What can hang from each mark
bega: fazib kuli leke nada nepu rini zenoroz
nada: bega fofak
nepu: bega
zenoroz: bega
kuli: bega

Every row comes from one small tree of marks. The marks that hang from a mark follow it in brackets, in alphabetical order. Every link used is in the known rows. Which tree was each row made from?
In the rows, 128 means zero.
Known rows
kuli(bega(fazib nada rini zenoroz)): [122 108  94  54 122 133 159 192  98  90 144 159 155 151 131 100 160 145
 137  84  90]
bega(kuli nada nepu rini zenoroz): [135  85  98 108 119 163 139 160  73 152 106 166 160 144 164 134 136 105
 160 134 119]
bega(nada rini): [ 90 129 108  95  88 140 127 113 149 119 163 148 147 117 122 145 169 129
 136 111 151]
nepu(bega(leke nada(fofak) rini)): [ 66 145  91 102  63  93  76  94 172 120 173 122 186 105 136 160 135 109
 111  60 131]
bega(fazib kuli nepu rini): [160 125 135 167 159 155 142 126  33 150 120 156 164 127 154 104 111 147
 131 157  61]
nada(bega): [140 108 154 134 118 114 132  65 201 103 137 107  82 120  98 176 136 150
 124 154 157]
nada(fofak): [112 141 124 127 102  84 117  71 190 110 139 108 130 144  87 110 108 155
  53 138 170]
nada(bega(nepu rini) fofak): [117 112  81 132  98  80 124  57 162 115 133 127 167 150 155 146 117 133
  86 130  82]
kuli(bega(nada zenoroz)): [129  97 126  63 115 125 154 166 151 103 127 124 117 147 105 130 158 150
 102 107 186]
nepu(bega(kuli leke)): [147 122 196 159 129 152 101  82 143 147 152 103 107  75 116 179 111 143
 123 132 169]
bega(fazib nada nepu zenoroz): [135 129  89  97 148 136 139 205  62 153  88 167 132 143 129  96 138 100
 177 132 107]
bega(fazib nada nepu): [125 154 106 121 157 130 124 173  64 164 108 157 142 123 132 117 148 104
 157 138 117]
zenoroz(bega(kuli nada(fofak))): [ 84 154 120 168 119  58 119 135 175 134 105 110 142 156 116 148 128 100
  91 135 204]
zenoroz(bega): [133 184 127 163 131  97 168 114 171 107 142  94  85 145  87 153 121 148
  95 141 198]
bega(kuli leke nepu rini zenoroz): [158  89 151 137 135 201 126 116 101 160 129 126 127 125 165 108 108 132
 137 140 124]
zenoroz(bega(fazib kuli)): [148 175 163 195 168 102 157 146 109 129 111 111 100 138 102 134 100 134
 127 163 145]
bega(fazib leke nepu): [148 162 159 148 170 162 118 142  89 169 120 114 104 100 129  91 122 129
 126 146 116]
nada(bega(leke rini) fofak): [ 94 116 137 131  81 109  87  35 237  96 160  96 135 116 128 139 130 134
  93 107 118]
kuli(bega): [151 125 165 111 128 123 165 103 159  95 155 100 108 126  99 137 146 193
  43 132 183]
zenoroz(bega(kuli)): [142 154 163 191 144 110 162 109 149 124 122 100  90 142 100 162 112 144
 103 166 197]

Which tree is each row?
[156  82 198 145 150 157  99 126 164 128  98 114  68 108 116 130 110 112
 192 154 110]
nada(bega(fazib kuli leke zenoroz))
[164 132  81 108 137 146 165 162  56 120 122 161 143 159 143  76 105 140
 151 129  62]
bega(fazib nepu rini zenoroz)
[100 136 122 109 115 180 111 130 113 167 156 133 150 100 162 135 163 114
 138 102 136]
bega(leke nada nepu rini)
[138 142 108 101 109 145 124 137 106  99 157 136 132 115 125 116 101 134
 169  75  67]
nepu(bega(fazib leke rini zenoroz))
[151 133 111 113 145 177 139 159  78 136 128 141 131 130 152  73 112 130
 159 113  69]
bega(fazib leke nepu rini zenoroz)
[101 173 176 181 166 130 108 176 124 160 108 110  98 107 118 139 146  83
 170 140 168]
zenoroz(bega(fazib kuli leke nada))
[145 102  98  75 134 137 170 190 100 136 115 143 130 152 136 127 156 136
 101 115 171]
kuli(bega(nada nepu zenoroz))
[ 68 140 139 107 100 118  68 101 212 143 136 100 132 110 108 118 152 110
 100 109 187]
bega(leke nada(fofak))
[ 93 194  75 133 124  97 156 174 107 110 138 142 147 140 128 137 151 103
 161 105 112]
zenoroz(bega(fazib nada rini))
[118 116 144 114 122  98  85 111 209 100 106 103  97 135 104  98 103 105
 138 119  98]
nada(bega(fazib leke zenoroz) fofak)
[126  72 180 141 110 121  80  73 228 119 109  91  93 128 112 134 102 115
 121 143 155]
nada(bega(kuli leke zenoroz) fofak)
[117 147  95 173 133 124 158 155  80 157 120 142 153 144 168 166 139 102
 130 139 146]
zenoroz(bega(kuli nada nepu rini))
[144 119 156 146 134 142 125 107  85 125 140 153 142 119 128 103 119 157
 133 150  84]
bega(fazib kuli rini)
[111 106 155 142 133 193 100 123  94 183 136 131 152  86 172 143 159 106
 142 134 139]
bega(kuli leke nada nepu rini)
[113 163 101 111 117  95 122 159  91 128 138 159 145 106 104 162 136 116
 170 100 114]
nepu(bega(fazib nada))
[174 119  87  97 149 138 192 177  53 105 126 154 155 164 153  76 117 171
  93 111  64]
kuli(bega(fazib nepu rini zenoroz))
[143 132 136 143 146 151 113 101 114 138 136 131 125 102 164 130 128 120
 159 127  54]
nada(bega(fazib leke nepu rini))
[136  62 147 138 106  85 109  75 206  95  97 116 115 160 110 142  97 130
 112 160 144]
nada(bega(kuli zenoroz) fofak)
[172 110 108 128 159 123 146 149 101 124  89 142  95 151 127 126 106 118
 178 155  76]
nada(bega(fazib nepu zenoroz))
